Each row was made from one small tree. Brackets hold a mark, then the marks that hang from it, in alphabetical order. Every link used is in the known rows. Write each row's tree.
Known rows:
[A K W]: -3.237 -1.171 3.203 -0.114 0.393 -2.045 2.975 1.547 -5.755 -1.120 0.718 1.251 -0.950 -0.486 -0.347 -1.116 -4.747
[A [K N]]: -2.540 0.053 1.016 0.053 1.039 -0.376 0.777 0.517 -4.084 -2.475 -1.229 0.384 -0.965 0.961 -3.242 -1.630 -3.434
[J K W]: -1.653 -0.348 0.311 -2.744 -1.037 1.449 -1.486 -1.425 -1.225 0.489 2.646 0.375 3.991 -0.958 1.296 -3.567 -1.159
[J W]: -0.216 -0.703 0.569 0.174 0.019 1.671 -1.052 -0.569 1.554 2.310 1.226 -0.230 2.495 0.814 -0.219 -1.896 -3.201
[Q [J W] [N A]]: -0.611 0.227 -0.522 5.311 -1.054 0.538 2.439 -1.288 3.924 -0.101 -0.367 2.497 -0.170 2.359 3.832 -2.801 3.158
[B [A [K N]]]: 1.015 0.298 -0.540 0.354 1.921 1.021 1.409 -1.202 -4.543 -1.714 -0.888 1.797 -0.171 0.960 1.272 0.811 -1.511
[B A]: 2.785 0.259 -1.320 0.401 1.218 1.255 0.884 -1.571 -1.667 0.019 0.135 1.538 0.475 0.297 3.633 1.993 0.887
[N A [J K W] Q]: 0.473 0.300 -3.414 3.037 0.026 2.580 2.958 3.241 0.903 0.808 4.876 1.653 -5.561 2.605 1.903 -4.664 1.501
[Q N]: 1.228 0.415 -0.046 2.715 -0.034 -0.650 0.781 -1.076 2.911 -1.670 -1.633 0.823 -1.853 0.651 2.179 -0.091 2.881
[A [K [N Q]] W]: -4.455 -0.467 2.507 -0.616 0.787 -1.799 1.597 2.098 -6.608 -2.783 0.068 0.537 -3.239 1.462 -2.855 -1.763 -5.378
[W [N A J Q]]: -0.071 0.291 -1.018 3.331 2.090 0.194 1.525 2.557 2.534 1.276 3.655 2.967 -2.192 1.899 1.365 0.180 1.095
[N [A W] Q]: 1.037 0.004 -2.011 2.956 0.851 1.534 3.136 3.226 0.222 -0.160 1.176 0.750 -5.588 1.787 1.321 -0.897 1.570
[B [A [W [N Q]]]]: 0.855 -0.186 0.521 -0.155 1.803 -0.152 0.806 -0.708 -2.690 0.299 1.817 2.581 0.586 0.509 4.159 2.749 -0.739
[Q [N J]]: 0.560 0.514 0.089 3.243 -0.505 -1.283 1.394 -0.022 2.248 -1.289 -0.008 1.359 -3.898 1.472 2.088 -0.939 2.347
[J [K A] [W [N Q]]]: -2.971 0.132 0.448 -0.807 0.327 0.423 -1.513 -0.699 -1.438 1.770 2.974 0.868 1.342 -0.926 0.573 -3.006 -0.658
[N [J K] Q]: -1.467 0.534 -2.007 0.954 -0.309 -1.188 2.192 2.693 -0.943 -1.264 5.099 0.952 -6.317 1.840 0.939 -3.027 0.996

Write each row's tree:
-4.934 -1.091 3.428 1.199 1.639 -3.402 3.266 1.972 -4.000 -0.861 3.050 2.927 -0.398 0.546 0.547 -0.643 -4.750 => [A K [W [N [Q J]]]]
-2.596 0.215 0.339 -0.513 -1.689 -0.064 -0.017 0.473 -3.299 1.550 3.170 0.533 -2.131 0.060 -0.052 -3.924 -0.941 => [N [J [K A] W]]
-3.869 0.749 0.650 -3.365 -1.508 1.502 -3.473 -1.691 -5.110 -0.084 -0.278 -0.966 1.076 -0.603 -2.536 -4.218 -1.210 => [J [K A N] W]
-2.098 0.370 -0.307 -3.387 -1.053 3.113 -2.827 -1.308 -2.653 -0.619 0.489 0.247 3.548 0.076 -0.862 -3.938 -0.599 => [J [K [N A]] W]
-1.823 1.075 -0.805 -3.538 -1.057 1.434 -1.822 -0.773 -4.211 -2.973 -0.791 0.508 0.909 -0.742 -0.617 -2.110 2.668 => [J [K [N A]]]
0.667 0.346 -0.515 0.625 1.695 0.682 1.798 -0.720 -4.782 -1.495 -0.027 2.057 -1.215 1.369 1.269 0.424 -1.709 => [B [A [K [N J]]]]
-1.901 1.212 -2.057 1.198 0.121 1.364 -0.128 1.176 -0.874 -2.240 -0.994 0.244 -3.630 3.299 -2.396 -1.723 1.297 => [K [N A [Q J]]]
-0.723 -0.184 -1.435 3.079 0.426 0.133 1.760 2.881 2.033 1.644 5.083 0.308 -5.692 3.701 -0.126 -3.224 -2.706 => [N [J W] Q]
-1.851 0.492 -1.204 -2.291 -0.517 2.990 -2.055 -0.441 -1.763 -0.966 1.390 0.130 1.218 1.035 -0.797 -4.341 -0.523 => [J [K [N A Q]] W]
0.104 -0.072 -0.727 3.525 3.173 0.448 2.293 2.051 1.994 0.301 2.173 2.846 -0.748 1.047 1.174 0.338 0.318 => [W [N [A K] Q]]
1.640 0.537 -3.633 4.892 0.717 1.623 4.045 4.245 1.688 0.462 3.172 1.392 -8.356 3.249 1.027 -2.180 2.364 => [N A J Q]
-2.869 -0.027 0.320 1.527 1.270 -0.318 1.609 1.986 -3.047 -1.691 1.076 0.571 -3.672 2.709 -3.295 -3.178 -4.872 => [A [K [N [J W] Q]]]
-4.398 1.213 0.826 -0.421 -0.557 -0.980 -1.724 1.326 -6.525 -1.110 -2.393 -1.933 -7.380 1.506 -5.131 -1.307 -1.355 => [K [A W] [N Q]]
-4.578 1.466 -0.497 1.364 -0.591 -0.340 -1.472 0.464 -3.873 -0.495 -1.835 -1.605 -6.376 2.575 -4.877 -2.697 -0.621 => [K A [N [Q [J W]]]]
-0.925 -0.090 0.727 2.588 1.919 -0.056 1.829 1.718 0.131 1.177 2.382 3.643 0.468 0.555 0.949 0.024 -0.273 => [W [N [A K] J]]
-0.082 -0.597 1.710 0.216 2.232 -0.628 2.288 -0.672 -4.977 -0.314 1.215 3.387 1.497 -0.200 3.731 2.051 -2.670 => [B [A K [W N]]]
-1.423 -0.004 -0.587 4.115 2.580 -0.406 2.935 1.754 1.791 0.069 2.700 3.485 -0.440 1.584 1.624 -0.192 0.611 => [W [N [A K] [Q J]]]
-0.507 -0.150 1.157 -0.865 1.326 0.090 1.417 -0.763 -6.881 -1.740 -0.552 2.004 -0.234 0.625 1.547 0.978 -3.007 => [B [A [K N] W]]
